Each row was made from one walk, in order. Every step used is in the known rows, and no mark comes twice. Write each row's walk.
In the rows, zero is written as 128.
Known rows
zukud-mula-reva: [128 112 114 127 113 102 124 128 114 117 128 142 137 137 141 115 116 123
 142 116 136 126 125 159 106 153 118 133 116 130 119 136 139 129 120 144
 134 119 134 110 131 132 117 109 123 122 133 139 148 159 121 129 141 128
 134  99 133 134 112 114  94 106 120]
dugak-kuvof-mula-reva-gezi-boti-getuv: [128 139 137  80 129 115 118 122 123 132 142 130 173 137 128 158 163  82
 103 128 143 104 130 147 138 133 147 148 143 132 128 129 126 127 157  98
 136 126 126 169  93 119 171 124 136 141 132 109  96 143 149 134 149 140
 144 101 119 117 102 111 149 119 110]
dugak-kuvof-mula-reva-gezi: [114 123 123  86 127 130 128 130 118 131 144 145 139 150 129 109 150 115
 124 115 121 113 127 159 126 144 166 147 140 131 131 136 126 149 121 129
 138 123 141 181 101 118 159 130 115 134 136 113 117 150 128 122 157 110
 134 107 132 120 114 112 119 133 126]
dugak-kuvof-mula-boti-getuv-zukud: [103 118 116 103 139 139 128 119 121 119 124 160 117 124 134 165 161 173
  84 143 125 130 134 108 143 122 108 121 127 112 125 119 126 130 171 110
 146 115 132 141 112 152 127 153 127  98 142 102 113 104 130 109 131 128
 128 124 115 114 138  66 135 144 140]
zukud-mula-reva-gezi-boti: [132 136 142 101 118 100 127 126 133 142 140  95 157 150 128  95 101 104
 157 118 139 112 122 112 109 139 148 149 123 150 129 151 131 133 125 106
 119 150 111 130 130 113 131  93 129 146 128 124 131 165 130 141 137 150
 144 118 130 138  92 181 124 117 112]
fotid-getuv: [166 134 119 138 119 124 127 134 128 130 117 117  93 115 102 154 137  99
 128 121 124 165 123 190 130 118  96 128 111 109 122 113 124 117 108 158
 127 120 138 122 144 122 125 148 122 112 112 131 133  82 139 140 128 106
 123 152 133 133 153 145 145 171 151]
getuv-kidi: [129 135 127 146 138 136 141 136 129 116 126 164 117 108 120  38 118  84
 134 101 107 151 120 149 140 111 135 126 107 115 145 132 123 145  97 173
 106 133 146 106 157 120  98 114 127 146 119 127 136 154 113 131 106 128
 110 129 125 122 147 158 136 155 138]
getuv-kupi: [178 127 125 184 136 116 138 144 141 121 131 182  99 104 120   4 112 142
 128 110 104 142 112 130 137 116 116 119 117 124 125 123 126 129 117 102
 111 127 131 120 150 128 108 122 112 155 106 127 146 112 135 139 110 123
 120 128 129 127 163 135 114 172 127]
gezi-reva-mula-kuvof-dugak: [ 98 119 133 151 119 145 135 125  92 122 118 138 116 110 122 222 153 191
 121 145 150 110 110 188 127 142 158 122 176 127 120 114 128 155 118 151
 120 122 143 123 145 136 127 138 120 122 119 169 133 163 136 101 149 125
 119 135 118 126 127 146  91 136 123]
mula-reva-gezi-boti: [152 153 146 108 121 113 129 139 127 141 136  91 144 147 117  77 117  79
 159 110 142 116 108 124 123 133 138 148 124 142 129 152 123 121 109 121
 115 158 125 129 112 102 141  97 126 155 134 121 119 164 149 146 134 140
 139 113 132 138 104 185 135 134 114]
kuvof-mula-reva-gezi-boti: [130 137 139 111 124 117 130 127 125 129 142 107 172 150 126 120 131  77
 141 115 147 106 108 118 125 141 147 149 139 144 120 146 124 134 122 111
 110 147 125 143 113 118 147  99 118 146 125 110 114 161 144 133 129 139
 150 114 126 121  85 187 139 124 117]
mula-boti-gezi: [134 143 127 123 125 136 133 135 116 132 130 114 107  97 120 139 103 136
 126 144 134 137 109 124 140 129  91 126 137 127 137 130 132 131 104 121
 114 134 131 121  91 121 143 134 153 110 135 119 126 135 135 123 107 100
 140 119 125 114 121 137 112 141 130]
kuvof-mula-reva-gezi: [118 124 124 104 124 129 128 130 124 124 136 131 140 157 127 108 142 117
 136 107 125 113 116 142 133 145 158 141 131 135 121 145 125 135 111 129
 126 129 150 159 109 123 145 122 114 140 132 116 123 150 121 123 136 105
 133 112 139 121 121 154 124 117 123]
zukud-mula-kuvof-dugak: [113  94 136 114 119 123 137 116  94 129 121 161  98  94 116 197 121 193
 113 147 145 129 119 197 132 146 130 124 147 127 115 122 139 166 126 140
 117 130 136 111 147 136 114 128 130  90 121 153 145 144 115 109 135 101
 119 127 122 124 131 148  82 164 135]
dugak-kuvof-mula-boti: [105 125 118 117 125 127 136 128  96 130 138 164 152  98 131 172 144 141
  96 143 146 139 130 157 126 145 110 140 150 123 133 109 128 161 143 115
 126 131 116 145  97 151 136 145 114  97 126 113 114 134 151 108 137 128
 138 118 105 110 125 102 122 193 143]
kidi-getuv-kupi: [187 134 112 209 133 123 129 152 149 119 122 186 116 102 113  24 125 146
 117 116 104 144 135 140 124 105 103 112 126 118 132 120 126 122 123 126
 108 133 136 136 138 132 116 135 111 137 141 141 134 116 133 138 100 110
 111 127 137 126 159 149 145 182 137]
boti-gezi: [142 127 128 147 130 136 131 126 135 127 126 133 124 111 122 152 112 102
 134 129 124 146 113 147 150 124 121 118 129 122 133 128 131 126  98 139
 117 114 132 124 121 114 150 121 148 126 108 117 138 139 115 129 107 102
 144 112 136 111 112 138 119 129 128]
potu-fotid-getuv-mudot: [182 135 138 138 130 143 127 137 138 142 126 124 117 110 106 153 118  50
 133 130 108 158 174 121 133 116  99 127 112 111 131 104 122 116 119 171
 163 117 119 103 113 133 139 151 107 118 110 139 125  49 194 146 120  91
 103 167 134 144 194  87 174 185 166]
dugak-kuvof-mula-reva-gezi-boti-getuv-mudot: [138 130 137  92 137 132 118 133 114 148 134 158 181 158 142 175 152  46
  96 121 113  91 140  88 148 122 142 149 136 136 130 125 125 129 173 115
 152 124  96 154  81 110 172 131 129 154 116 110  88 125 136 136 161 122
 129 111 128 122 112  52 163 135 117]
gezi-reva-mula-kuvof: [103 130 130 146 119 137 129 129 110 133 129 130 158 130 142 176 140 184
 140 141 146 113 108 174 119 152 153 119 152 139 135 116 128 133 110 140
 116 128 119 130 138 140 124 144 120 141 133 153 139 143 106 118 170 136
 113 131 128 138 135 116  98 135 110]
fotid-getuv-zukud-mula-boti: [109 118 115 109 122 125 129 129 133 135 122 109  81 119 129 132 107 177
 118 143 124 156 137  97 106 126  79 124 104 122 120 127 132 129 145 117
 136 135 114 112 145 140  90 149 120  86 140 129 139  80 114 118 126 140
 127 167 131 141 153 115 124 137 152]
kidi-getuv-zukud-mula-boti-gezi-reva: [ 97 119 110 187 126 146 121 131 123 110 123 101 186 142 150 197 108 181
 135 140 137 117 130  58 105 113 104 120 156 136 140 123 132 115 134 145
 129 113 126 129 121 145 141 145 150 118 157 133 117 146 101 109 100 149
 146 120 124 124  85 115 138  62 128]
reva-gezi: [149 134 144 132 128 127 134 128 150 145 124 113 125 144 105  52 115 138
 145 116 115 138 125 159 145 116 160 128 109 133 142 142 125 137  93 128
 127 140 137 142 135 113 131 124 121 145 115 119 141 143 115 131 124  94
 120 128 140 134 150 193 131 153 136]
gezi-reva-mula-boti-getuv: [113 150 119 162 118 128 118 128 114 128 117 106 138 126 138 172 157 177
 113 146 144 117 124 148 124 132 124 121 144 134 136 112 130 109 141 110
 152 122 128 131 110 147 126 150 137 137 130 140 120 152 151 110 133 129
 126 121 113 134 137 119 131  98 108]
kidi-getuv-zukud: [152 131 116 177 134 144 128 132 146 116 106 133 119 138 122 107 141 138
 134 119 112 151 137 123 133  97 106 104 109 109 133 136 122 119 133 178
 123 133 150 113 148 135 115 138 112 101 152 127 133 127 101 120 101 111
 111 133 140 130 132 151 155 157 161]
fotid-getuv-kidi: [138 142 118 127 134 141 130 138 134 122 124 140  84 110 113  74 128  61
 125 106 101 157 135 161 133 105 112 131 102 105 137 122 121 131 105 180
 114 128 146 117 159 115 100 136 126 126 125 137 127  93 116 143 112 122
 107 158 130 128 172 144 154 158 149]
gezi-reva-mula: [112 133 124 201 119 134 128 125 129 120 119 121 166 143 139 133 146 134
 149 127 137 129 117 158 116 130 167 118 147 133 139 114 125 123 113 150
 133 104 127 127 163 141 120 127 110 161  96 148 145 162 128 114 139 147
 136 126 121 135 113 146 123 100 115]
kidi-getuv-zukud-mula-kuvof: [106 102 119 124 128 129 127 126 135 131 116 151 135 126 138 144 120 203
 125 140 125 135 142 139 119 134 106 106 117 129 130 131 134 139 135 147
 116 134 120 117 147 145 107 146 123  82 174 142 145 108  63 120 141 120
 107 137 143 138 155 108 113 157 149]
mula-reva-gezi-boti-getuv-fotid: [158 142 131 130 139 127 123 122 132 131 138 110 125 116 135  69 136  60
 144 126 125 117 160  99 133 124 131 141 108 129 136 132 124 117 127 104
 149 147 147 131  90 110 138 112 139 145 129 122 117 123 172 158 121 125
 117 103 130 139 126 147 149 136 115]
boti-gezi-reva-mula-kuvof: [ 94 127 130 135 125 148 128 128 121 136 135 122 155 120 141 193 128 171
 137 151 141 106 108 159 130 147 152 114 161 140 135 117 130 130 108 138
 112 114 117 134 125 132 144 145 141 137 128 151 133 131  94 122 159 132
 128 133 133 126 124 106  91 101 108]

Write each row's walk
[137 113 138 114 122 134 140 128  90 128 117 154  85  83 104 201 131 170
 115 141 144 128 102 208 147 138 122 127 143 116 116 126 130 156 117 152
 110 134 152 110 121 125 123 132 128  97 129 150 134 150 133 115 136  91
 105 125 124 119 138 155  92 187 140] => mula-kuvof-dugak
[135 135 141  96 121  99 117 123 135 141 129 105 145 146 130 123 124 112
 128 127 135 112 129 131 126 137 138 140 116 143 125 143 134 111 142  91
 140 135 119 141 117 114 141 111 149 144 134 123 119 151 135 141 138 137
 142 109 128 136 106 145 134  88 103] => zukud-mula-reva-gezi-boti-getuv
[ 99 122 116 177 123 139 128 130  96 107 137 115 209 125 145 231 119 144
 129 137 151 114  98  90 126 136 118 138 182 139 133 109 129 127 110 131
 122 110 130 137  94 150 159 141 143 137 119 114 111 157 137 109 105 139
 166 104 110 104  73 131 127  82 115] => kuvof-mula-boti-gezi-reva
[181 144 136 129 135 107 124 150 142 131 144 147  97 128 124  10 115 124
 125 114 112 105 108  96 133 117 126 138 122 137 121 137 126 103 140  63
 119 141 129 146 108 105 141 111 138 179 135 120 114 131 149 153 125 139
 126 117 136 133 144 131 131 116  95] => mula-reva-gezi-boti-getuv-kupi
[107 116 123 129 126 119 136 124 130 130 121 122 106 123 137  87 100 196
 132 137 128 144 133  80 113 132 101 119 109 131 128 136 134 135 143 116
 129 141 112 101 147 147  88 131 119  98 137 124 147 125 113 112 114 139
 128 141 124 133 138 127 105 140 144] => getuv-zukud-mula-boti
[103 122 136 116 122 142 139 124 109 136 119 148  56  96 112 184 151 176
 109 154 144 127 117 209 138 146 150 114 155 119 118 124 129 161 123 137
 109 132 141 121 146 126 112 130 120  96 121 163 139 149 125 105 148  98
 110 146 126 122 145 144  86 165 135] => reva-mula-kuvof-dugak
[122 143 125 163 127 143 117 142 110 139 119 132 157 146 149 163 147 128
 107 137 115 106 127  78 136 119 123 123 143 139 140 109 128 113 158 127
 162 122  96 116 100 135 131 161 126 154 115 140 115 131 139 118 140 119
 111 129 124 137 144  71 146 113 119] => gezi-reva-mula-boti-getuv-mudot
[111 107 141  87 133 113 127 111 129 136 123 137 143 122 136 170 114 178
 120 146 142 120 127 115 133 141 110 118 114 136 121 133 135 122 160 105
 123 138  99 104 138 140 113 130 140 109 147 125 138 100  82 130 151 151
 121 135 129 134 138  96 111 126 124] => gezi-boti-getuv-zukud-mula-kuvof
[118 109 103 107 119 117 119 131 127 120 123 116  84 156 143 134 123 125
 143 111 120 141 134 127 103 135 104 127 106 117 106 134 133 112 134 149
 139 114 143 116 153 126 111 129 118 109 146 134 142  89 107 137 140 138
 125 134 145 139 133  90 115  90 138] => fotid-getuv-zukud-mula-reva
[123 116 106 132 118 121 127 129 101 100 132 153 162 138 138 164 150  89
 128 106 145 120 108 163 126 155 121 137 144 127 110 126 129 134 117 150
 120 119 153 129 108 140 139 120 109 118 129 118 127 148 142 120 130 117
 141  94 127 112 100 129 117 122 126] => kuvof-mula-reva
[ 90 137 114  91 143 139 130 128 109 113 139 190 126  98 136 116 154 112
  74 132 117 129 141 137 145 121 122 136 133 115 142 116 125 151 147 130
 126 125 134 152 104 138 125 145 139 113 143 114 101 128 137 116 124 132
 118 122 104 106 149  78 144 150 134] => dugak-kuvof-mula-boti-getuv-kidi
[118 112 133 141 132 109 126 107 154 123 112 131 150 139 138 135 121 132
 125 130 128 141 138  92 132 119 119 115 104 129 123 133 135 115 165 112
 133 120 107 104 168 144 101 113 133 123 113 118 147 113 101 128 116 156
 141 129 121 131 108 125 131 103 131] => gezi-boti-getuv-zukud-mula
[161 149 157 130 127 118 136 128 146 152 133  97 153 130 107  76 107  96
 151 122 131 134 113 126 133 120 147 136 120 142 141 144 122 129 112 114
 109 155 111 125 135 111 132 104 125 154 109 114 129 156 134 142 121 135
 136 130 126 133 112 216 147 160 126] => reva-gezi-boti
[110 144 127  91 140 134 125 127 130 113 141 142 147 141 134 104 145  62
 116 106 119 102 121 108 144 123 151 145 127 132 128 144 122 125 133 127
 115 138 144 144 111 115 137 106 142 156 142 110  96 155 128 136 119 143
 131 117 120 113 121 146 161  89 106] => kuvof-mula-reva-gezi-boti-getuv-kidi
[110 118 127 143 127 143 124 120 132 114 141  62 149 123 135 207  99 172
 150 155 139 138 153  60  98 126 105 128 153 125 123 108 131 105 118 136
 156 104 132 123 119 156 146 148 147 115 143 136 125  78 175 122 105 158
 148 152 117 133 119  79 143  59 133] => potu-fotid-getuv-zukud-mula-boti-gezi-reva
[146 140 137  90 136 123 122 127 144 133 123  97 106 163 131  88 144 127
 138 115 120 112 111  80 139 114 130 129 106 127 122 151 123  98 147 112
 136 140 141 128 120 112 136 111 137 147 151 108 115 135 126 142 131 137
 123 120 140 136 121 134 144  89 118] => mula-reva-gezi-boti-getuv-zukud
[126 105 128 125 130 126 129 110 165 123 127 105 103 118 122 133 113 157
 142 140 123 173 184 114 110 125 114 113 100 110 117 118 131 119 127 147
 156 108 127 112 170 156 107 138 111  91 122 137 158  51 151 133 113 136
 123 171 129 142 165 100 136 126 161] => potu-fotid-getuv-zukud-mula
[ 90 120 131 134 124 155 133 123 102 121 124 126 104 112 121 249 139 182
 119 159 145 101 101 171 136 138 163 119 186 126 120 115 130 150 116 149
 115 114 144 137 134 124 146 137 144 118 118 160 127 158 123 106 142 116
 132 131 122 114 102 124  84 102 118] => boti-gezi-reva-mula-kuvof-dugak
[100 150 121 117 123 145 132 135 136 141 134 109  91 104 125 157 122 139
 118 158 132 129 126 126 130 137 119 115 141 129 139 129 131 133 115 106
 111 126 113 135 112 122 131 137 144 104 124 132 133 143 124 115 118 111
 141 137 129 114 125 121 101 121 127] => reva-mula-boti-gezi
[161 128 132 126 134 145 131 122 156 121 126  91  71 112 105 113 131 130
 148 134 120 173 168 126 128 115 107 113 102  97 116 120 119 105 114 166
 153 118 153 108 142 146 121 141 109 104 133 126 140  47 182 139 107 117
 112 173 132 141 187 115 154 154 167] => potu-fotid-getuv-zukud
[124 135 132  82 124 118 122 129 145 143 135  71 106 164 125 101 110 108
 151 118 126 123 132  85 102 126 128 142 109 136 119 149 126 114 138 115
 128 148 119 134 149 103 126 107 122 130 140 121 124 105 107 147 141 161
 138 153 140 144 115 150 141  95 130] => fotid-getuv-zukud-mula-reva-gezi-boti
[111 141 136  84 135 115 123 127 140 126 139 134 128 142 138  69 115  82
 127 109 117 109 138 106 127 122 152 142 110 135 136 152 131 126 132 120
 128 139 127 131 132 108 117 102 153 156 147 125 114 163 117 143 124 150
 124 121 125 130 129 132 143  74 105] => zukud-mula-reva-gezi-boti-getuv-kidi
[174 140 145 149 133 126 125 135 126 142 115 147 171 130 132 151 127  54
 110 120 117 124 123  92 158 108 105 127 116 132 136 121 125 114 154 129
 140 132  93 102 108 120 134 126 130 151  96 122 115 117 137 140 125 116
 118 123 126 130 126 105 166 162 130] => gezi-boti-getuv-mudot
[136 125 132 123 136 117 122 114 137 130 143 112 135 120 148  80 121  81
 143 128 124 119 172  87 120 131 136 139 102 135 134 133 131 124 140  93
 156 145 128 125 108 118 128 113 139 137 125 134 129 116 145 155 123 137
 125 105 129 139 119 139 140 121 113] => zukud-mula-reva-gezi-boti-getuv-fotid
[122 128 141  96 128 115 130 124 147 139 135  89 135 162 133  77 101 112
 160 115 132 116 127  71 110 131 147 140 113 147 124 160 129 124 132 107
 122 151 114 122 147 111 121  94 126 147 139 118 133 148 112 139 132 160
 139 132 136 141  98 157 126  93 120] => getuv-zukud-mula-reva-gezi-boti
[114  99 124 156 131 118 134 110 148 124 118 139 124 135 137 104 111 162
 140 123 115 153 139 100 123 123 133 111 100 125 122 137 134 136 137 137
 130 117 118 103 179 141  87 116 116 118 106 122 165 120  84 117 119 137
 129 132 133 133 127 129 109 124 141] => getuv-zukud-mula
[114 125 129  77 142 133 122 120 141 123 134 127 129 160 136 148 165 109
 106 125 126 104 131  88 137 121 147 137 132 124 120 138 122 121 171 105
 141 125 131 163 112 123 153 119 128 138 143  96  99 119 125 130 144 150
 137 119 128 118 103  83 148 102 119] => dugak-kuvof-mula-reva-gezi-boti-getuv-zukud
[185 130 114 158 130 121 131 154 145 129 131 158  74  97 108  42 118 126
 118 119  97 160 122 147 128 113  95 124 117 114 117 108 122 120 119 117
 111 124 132 132 154 121 115 150 113 139 109 132 137  58 130 149 121 121
 119 155 138 132 180 122 132 173 138] => fotid-getuv-kupi
[100 138 125 186 125 145 127 125 135 118 126 107 157 141 142 181 138 136
 143 134 134 118 114 134 125 128 168 114 158 133 141 116 128 121 111 140
 126  94 121 135 150 132 141 127 134 155  94 143 140 156 112 115 129 137
 148 125 127 120  94 132 114  74 107] => boti-gezi-reva-mula
